Each row was made from one walk, in order. Every step used is in the known rows, and no mark comes twice. Write each row's walk.
In the rows, zero is written as 128.
Known rows:
l/e/v/r: [ 83  88 155 120 169 122  94 145 156 128 148 142 126 128  96  88 145  71
 118 107 118 113 190 132 161 108  93 131 139 147 118 172 132  89 139 122
  92 152 126 101 149 158]
b/d/a: [140 135 121 135 143  75 118 120 127 165 147 112 146 112  90 110  83  72
 131 151  94  95 160 121 140 168  67 171 118 105 137 127 109 154 171 108
 105 125 170  96 122 163]
e/v: [ 98 133 142 142 167 104  98 136 134 149 156 153 120 137 104 127 118  88
 106 108 115 111 154 124 145 113 100 120 134 155 126 136 112 111 121 121
 115 187 138 139 154 153]
p/c/s/z/u: [175 150  95 153 135 131 117 170 198 125  88 172 124 137 165 151 131 153
 139 139  79 106 133 163 122 163 133 145  99 146  82 141 138 166 113 122
  77 175  91  84  92 140]
e/l/m: [124 129 161  87 182 131  94 114 153 154 150 171 113 188 112 103 136 114
 139  99 144 140 178 137 137 158 100 140 163 139  83 134 135  92 131  66
  98 159 144 149 152 162]
w/p/c/q: [189 140 141 140 117 146  96 170 138 105  96 126 140 138 105 149 112  97
 141  92  79  66 128 136  69  77 155 164 114 188  74 127 125 146 150 139
 100 207 164 121 132 142]
d/b/u/q/c/s: [163 152  91 116 152 124 118 133 170 132 120 127 154 173 148 185  79 130
 137 115 117  81 146 177 114  93 115 157  74 134 103 160 121 141 134 132
  80 196 147  81  94 140]
d/a/n: [141 192 126  92 136 103  98 127 165 132 188 110 119  92 126 123  90  98
 106 122 119  98 134 145  99 140  92 136 158 120 133 122 102 128 164  94
 112 142 182 122 163 146]
b/d/a/n: [131 167 113 103 141 102 101 127 149 149 186 112 117  86 121 120  87  89
 104 130 111 103 137 137  96 147  76 151 139 114 137 119 100 145 169  80
 110 126 179 110 152 157]
z/u: [176 114 120 144 135 105  93 159 190 133 120 155 104 121 146 110 135 126
 135 118 103 124 139 139 120 144 119 141 134 142  97 148 128 136 121 138
 116 147  97 124 114 139]
z/s/c: [158 120  92 144 135 139 123 136 148 151  98 154 152 116 138 139 163 123
 151 146 106 146 138 172 102 153 115 150 156 142 128 180 113 161  95 149
  76 177  93  65 118 131]
s/c: [135 125 109 144 127 142 111 136 143 139 113 139 165 109 109 127 146 114
 158 155 108 123 135 154  97 153 119 138 163 126 112 154 113 147 119 128
  87 182 110  98 133 153]
l/m: [125 120 146  90 155 104 114  91 146 144 153 171 119 175 109 107 124 132
 168  87 120 134 162 127 146 156 122 153 158 110  83 141 127 102 126 106
 109 145 144 145 131 173]
q/u/z/s/c: [152 130  93 163 157 131 140 143 155 143  87 167 164 121 138 130 158 128
 151 141 107 152 138 182 100 139 107 162 143 161 125 201  96 150  87 166
  47 179  98  46 105 132]
u/z: [133 134 159 149 153  88 144 112 131 153 108 160 147 140 101 107 135 126
 157 105 122 116 147 165 126 121 103 163 110 163 100 164  79 109 122 169
  74 147 136 104 119 137]
n/a: [122 189 144 124 131  74 111 117 170 146 128 165  92 108  71 103 139 111
 159 100  99 118 155 161 125 147 103 102 134 149 108 172 113 122 137 149
 152 158 125 126 114 170]
u/z/s: [167 125 126 144 159  89 151 114 143 165  97 174 120 153 147 127 158 134
 145  94 119 146 148 180 133 123  99 170 111 176 123 193  89 131  95 186
  69 141 116  68 104 109]
c/q: [162 125 132 135 119 125  93 151 118 120 127 120 119 132 109 135 135  98
 149  99  98  80 141 140  99 132 140 163  93 166  78 118 116 111 158 131
 120 182 160 133 149 128]
d/a: [155 171 141 116 136  77 112 119 149 139 152 109 151 122  99 113  89  87
 131 135 104  88 155 133 145 158  89 148 145 113 132 131 110 132 164 130
 109 147 173 112 138 148]
s/z/u/q/c/p/w: [216 164 103 178 121 130 108 207 177 109 118 135 140 149 110 118 145 148
 180 131 135  84 120 137  62  76 156 180  90 129  64 149  97 168 151 148
  78 182 148  75  85 166]
l/e/v/r/z/u/q: [166  91 120 113 149 110  86 172 155 114 110 154 128 129 116 100 128 129
 116 102 137 140 158 164 113 119 110 118 107 168  99 167 132 106 106 176
  62 129  82 108  97 146]
b/u/q/c/p/w: [205 149 110 175 125 127 114 195 168 125 137 120 147 157 101 118 129 128
 177 118 135  70 129 142  67  52 146 172  92 123  76 159  99 161 161 148
  80 175 165  82  96 169]
q/u/z/s/c/p/w: [200 158 120 187 141 137 124 187 151 133 122 129 154 144 107 116 154 126
 189 142 114  93 115 154  64  75 140 185 107 137  82 185  95 165 136 173
  50 197 159  50 101 157]
p/c/q/u/z: [146 151 134 174 175 108 140 157 156 121 106 152 164 152 112 118 114 119
 142  97 101 101 145 166  96  86 121 171  91 189  85 174  78 104 127 167
  56 181 163  87 116 147]
w/p/c: [175 150 148 137 131 138 119 147 172 128 102 148 159 154 105 146  90 107
 132 104  92  91 125 135  74  52 131 139 167 160  93 148 127 168 126 142
  85 192 142 126 113 169]
u/q: [171 111 129 107 134 105 107 145 132 128 126 124 156 140  97 120  99 121
 150 112 151 131 139 161  79 107 107 140 115 154  85 158 102 120 121 165
 102 140 112 125 129 150]
r/z: [115 153 112 137 123 107 110 101 116 146 146 167 120 167 107 135 139 127
 117 100 126 110 143 147 139 143 119 107 125 119 123 119 133  88 127 169
  59 169 143 164  96 147]
s/z/u/q/c: [176 142  68 146 136 114 108 181 208  93  92 165 144 143 136 128 123 159
 127 110 153 138 150 151  89 107 129 156 111 149  93 145  92 141 122 130
 101 153  96  98  79 158]
v/e/l: [125 114 175 106 151 169  86 157 136 150 131 141 123 149 126  90 125  74
  81 147 169 126 166 127 103 130  68 113 130 182  86 139 135 110 134  64
  90 172 112 133 183 119]
c/q/u: [137 150 100 156 154 123 104 173 164 102 156 129 140 157 123 130  95  93
 128  99  99 109 138 134  88 105 127 160 107 162  74 144 111  95 146 134
  99 202 161 130 131 151]
b/u/z: [127 117 137 162 156  84 164 117 145 167 112 165 150 139 121 110 121 126
 150  97 106  99 159 178 148 127  96 154  97 161 109 181  87 115 126 158
  53 130 120  89 107 135]
l/e/v/r/z: [ 78 124 126 132 150 116  97 119 126 133 148 167 116 157  98 110 155 103
  98  94 126 110 177 143 170 130 106 101 123 131 135 144 148  69 130 163
  42 165 136 136 105 153]
d/b/u/q: [178  97 104 114 153  89 137 143 150 151 144 130 182 132 125 134  72 122
 142 114 128 103 160 164 109 117  95 132 113 150 109 183  95 125 123 165
  64 126 105  99 127 147]
z/s/c/p: [190 142 117 166 128 156 105 155 138 130 108 138 158 117 128 132 160 110
 193 141 119 104 102 150  87 137 119 166 105 173  92 134 142 187 134 154
 102 184 132  69 102 135]
u/q/c: [164 139  88 133 137 113 106 159 184 104 113 146 152 154 115 129 112 137
 129  99 165 130 152 148  83  79 122 153 117 142 100 144  88 127 132 134
 113 159 127 116  98 161]
q/u/z: [120 150 135 165 175  91 147 133 157 133 124 163 157 156 111 106 110 121
 144 101 119 128 143 160 112 103 100 164 111 168  93 177  77  98 120 168
  60 166 142 101 109 150]
u/z/s/c/p/w: [205 150 130 179 130 138 123 177 139 143 114 129 149 136 100 115 164 130
 197 143 116  85 116 156  69  84 143 183 107 136  87 178  97 171 137 173
  57 189 156  52 105 149]
z/u/q: [199  99 118 118 136 103  94 170 165 117 110 135 138 124 123 110 107 134
 145 115 140 138 135 162  81 117 111 141 113 165  84 167 113 132 110 170
 100 130  83 116 112 142]

Write each row's walk:
[187 132 127 148 131 143 103 173 139 118 109 117 147 135 111 148 128 104
 144 100  85  60 150 148  81  94 152 151  97 173  82 125 116 134 153 129
 107 193 178 111 155 142] | p/c/q
[183 152 114 181 147 152 117 163 145 124 103 145 168 123 131 128 152 115
 191 136 119 112 101 156  83 127 114 174  96 188  89 149 130 177 127 167
  82 188 135  56  91 139] | q/u/z/s/c/p
[206 149 122 173 122 142 113 180 143 140 128 121 143 136 104 121 160 122
 192 146 116  87 115 148  66  86 144 175 117 125  86 168 108 174 140 162
  73 192 157  64 111 154] | z/s/c/p/w
[183 145 117 158 168 109 145 150 162 135  86 175 133 163 152 140 130 124
 133  82  99 136 135 175 100  82 114 184 109 207 107 203  95 140  96 191
  50 177 126  61  87 118] | w/p/c/q/u/z/s
[177 121 111 153 129 138 111 158 116 121  81 137 138 109 125 140 169 116
 160 121  90 105 139 173  90 147 142 179  97 185  96 161 105 136 123 156
  78 190 131  66 129 111] | u/z/s/c/q
[140 122 135 154 172  71 172 108 149 176 124 166 173 135 129 121 110 127
 147 108  99  86 169 168 155 131  92 155 108 157 124 189  75 114 127 168
  37 133 128  78 116 134] | d/b/u/z
[184 132  81 139 139 111  96 177 204  96 100 153 139 142 132 123 117 148
 126 101 157 135 151 149  84  87 127 152 117 148  99 151  96 136 124 136
 114 152 107 107  85 156] | z/u/q/c
[193 156 114 158 130 140  93 171 161  97 119 131 159 144 114 128 124 122
 177 107 159  94 112 131  74  87 126 167  79 175  72 109 124 161 159 145
 132 172 153 104  88 159] | u/q/c/p
[180 139 108 164 176 106 150 153 164 143  92 170 138 161 156 139 140 128
 135  87 104 133 149 182 110  92 112 174  99 195 111 200  88 133  97 184
  53 166 136  53 103 117] | p/c/q/u/z/s
[149 147  78 165 155 138 109 182 166 102 132 136 148 143 137 137 115 101
 131 115  93 124 133 150  82 116 129 165 117 168  87 166 111 116 126 140
  79 210 141  93 121 143] | z/s/c/q/u
[174 141 111 171 129 160  98 152 134 121 109 140 157 122 126 127 170 111
 187 139 127 100 111 153 100 138 116 158 100 170 104 146 156 168 134 176
  79 184 132  67  89 137] | v/r/z/s/c/p
[189 122 103 121 132 115 106 171 162 113  93 146 141 132 136 134 106 150
 149 128 127 133 129 176  89 145 118 150  87 164  71 162 118 144 105 159
  80 149  73  93  97 138] | c/s/z/u/q
[120 145  75 173 167 139  97 183 160  93 135 143 144 145 131 132 125  94
 114 112  98 120 144 151 102 110 122 152 112 171 108 179 123  96 121 159
  55 219 141  93 114 145] | e/v/r/z/s/c/q/u
[161 157 133 125 146 150 118 134 156 149 115 117 147 175 131 184  94 113
 146 121  85  66 135 181 103  83 126 137  90 134  91 144 145 155 131 127
  89 212 174  92 127 147] | p/c/s
[159 137 110 155 175  91 152 130 162 153 109 178 129 164 154 127 139 130
 136  91 116 154 147 178 125 110  97 172 111 180 117 200  87 123  91 187
  60 154 120  66  96 117] | q/u/z/s
[148 131  81 148 132 138 122 127 133 150  96 167 145 126 137 144 172 134
 140 141 109 144 138 177 113 160 118 134 149 137 140 171 124 146  91 167
  46 179  97  76  98 129] | r/z/s/c
[119 187  80 142 128 137 140 133 161 123 103 172 142 171 142 176 123 151
 146 136 105 104 136 162 131 165 131 159  84 128  79 116 115 147 131 100
  75 202 119  89  88 147] | q/c/s/z
[155 158 105 116 138 136 104 138 161 118 110 123 136 179 131 175  95 129
 142 111 129  98 132 180  98  86 122 159  74 137  88 146 128 140 132 129
 101 201 148  95  94 141] | u/q/c/s
[209 158 119 168 123 131 104 192 161 118 135 116 144 157  92 116 136 130
 180 124 143  78 121 135  57  50 149 176  98 124  73 151  95 158 159 152
  89 185 174  89 101 169] | u/q/c/p/w
[163 155  83 153 131 125 112 166 202 116  91 178 111 141 168 146 136 158
 136 133  93 118 133 158 129 170 130 158  97 140  82 136 131 157 116 116
  87 176  84  88  79 136] | q/c/s/z/u
[194 150 131 173 118 145 108 179 141 135 136 114 150 134  89 116 153 117
 194 151 116  75 114 138  64  86 148 169 119 116  77 156 108 167 153 150
  77 196 164  80 118 165] | s/c/p/w
[170 153  98 119 141 134  96 151 176 113 101 128 128 170 144 170  98 136
 139 113 124 103 131 181  99  91 125 160  72 141  87 150 133 144 127 133
 102 197 135  90  85 137] | z/u/q/c/s
[ 86 102 143 142 164 114  84 141 158 118 152 131 129 126  95  96 132  72
 126 117 132 101 175 133 152 103  88 137 138 142 131 186 129  91 136 147
 102 167 134 113 152 154] | e/v/r
[201 125  99 127 139 124 111 183 174 112  84 144 154 134 135 141 104 155
 147 130 122 123 132 180  79 127 123 141  87 166  73 165 120 155 103 159
  72 153  82  82  98 146] | p/c/s/z/u/q
[131 180  78 135 127 135 136 143 157 116  97 166 151 171 138 174 116 156
 148 136 116 110 134 171 117 158 131 163  76 137  73 125 113 147 124 111
  71 196 112  84  85 146] | u/q/c/s/z
[134 144  72 166 156 139 101 177 164  92 131 140 148 147 133 131 125 100
 126 113  99 120 141 155  92 118 124 160 112 163  99 178 124  98 126 161
  55 209 141  93 108 143] | v/r/z/s/c/q/u
[158 121 104 155 145 129 139 133 142 152  78 164 159 114 134 129 170 132
 159 142 108 146 139 185 105 149 110 161 143 159 128 194  98 157  88 166
  54 169  94  48 109 125] | u/z/s/c
[215 160 107 175 121 127  96 197 166 112 127 132 130 157 105 116 146 142
 169 121 140  80 120 140  65  60 154 165  92 124  80 150 109 153 150 169
  69 183 162  92  77 165] | r/z/u/q/c/p/w
[139 169 106 126 138 137 106 127 166 129 119 132 124 181 138 177 105 121
 138 111 114  89 135 167 117  97 125 159  86 123  95 133 132 138 140 114
 108 211 161 104  98 140] | q/c/s
[168 136 110 158 169  97 146 140 153 144 103 170 124 159 155 131 144 126
 138  86 109 143 145 177 117 111 107 182  96 192 109 197  88 121  99 187
  61 162 127  63  99 110] | c/q/u/z/s
[183 114  98 154 141 127 127 155 125 137  91 142 156 105 143 148 154 118
 155 124  76  88 152 171 108 152 134 176  98 182 114 174  99 139 125 160
  54 184 129  52 131 110] | d/b/u/z/s/c/q
[148 158 143 169 165 109 137 157 154 111  97 157 160 155 108 120 102 114
 140  90  98 105 132 158  88  76 122 181 103 201  78 176  85 113 126 174
  51 191 154  93 101 146] | w/p/c/q/u/z
[222 152 116 172 125 129  98 204 175 111 125 123 135 149 105 111 141 136
 178 124 138  80 120 136  57  55 151 177  97 128  71 156 101 164 153 156
  90 181 160  83  92 165] | z/u/q/c/p/w
[142 154  72 166 151 138 109 175 155 104 132 145 145 152 136 141 121 106
 122 111  95 123 133 154  88 121 129 155 113 165  95 160 118 105 123 153
  60 213 142 101 108 142] | r/z/s/c/q/u
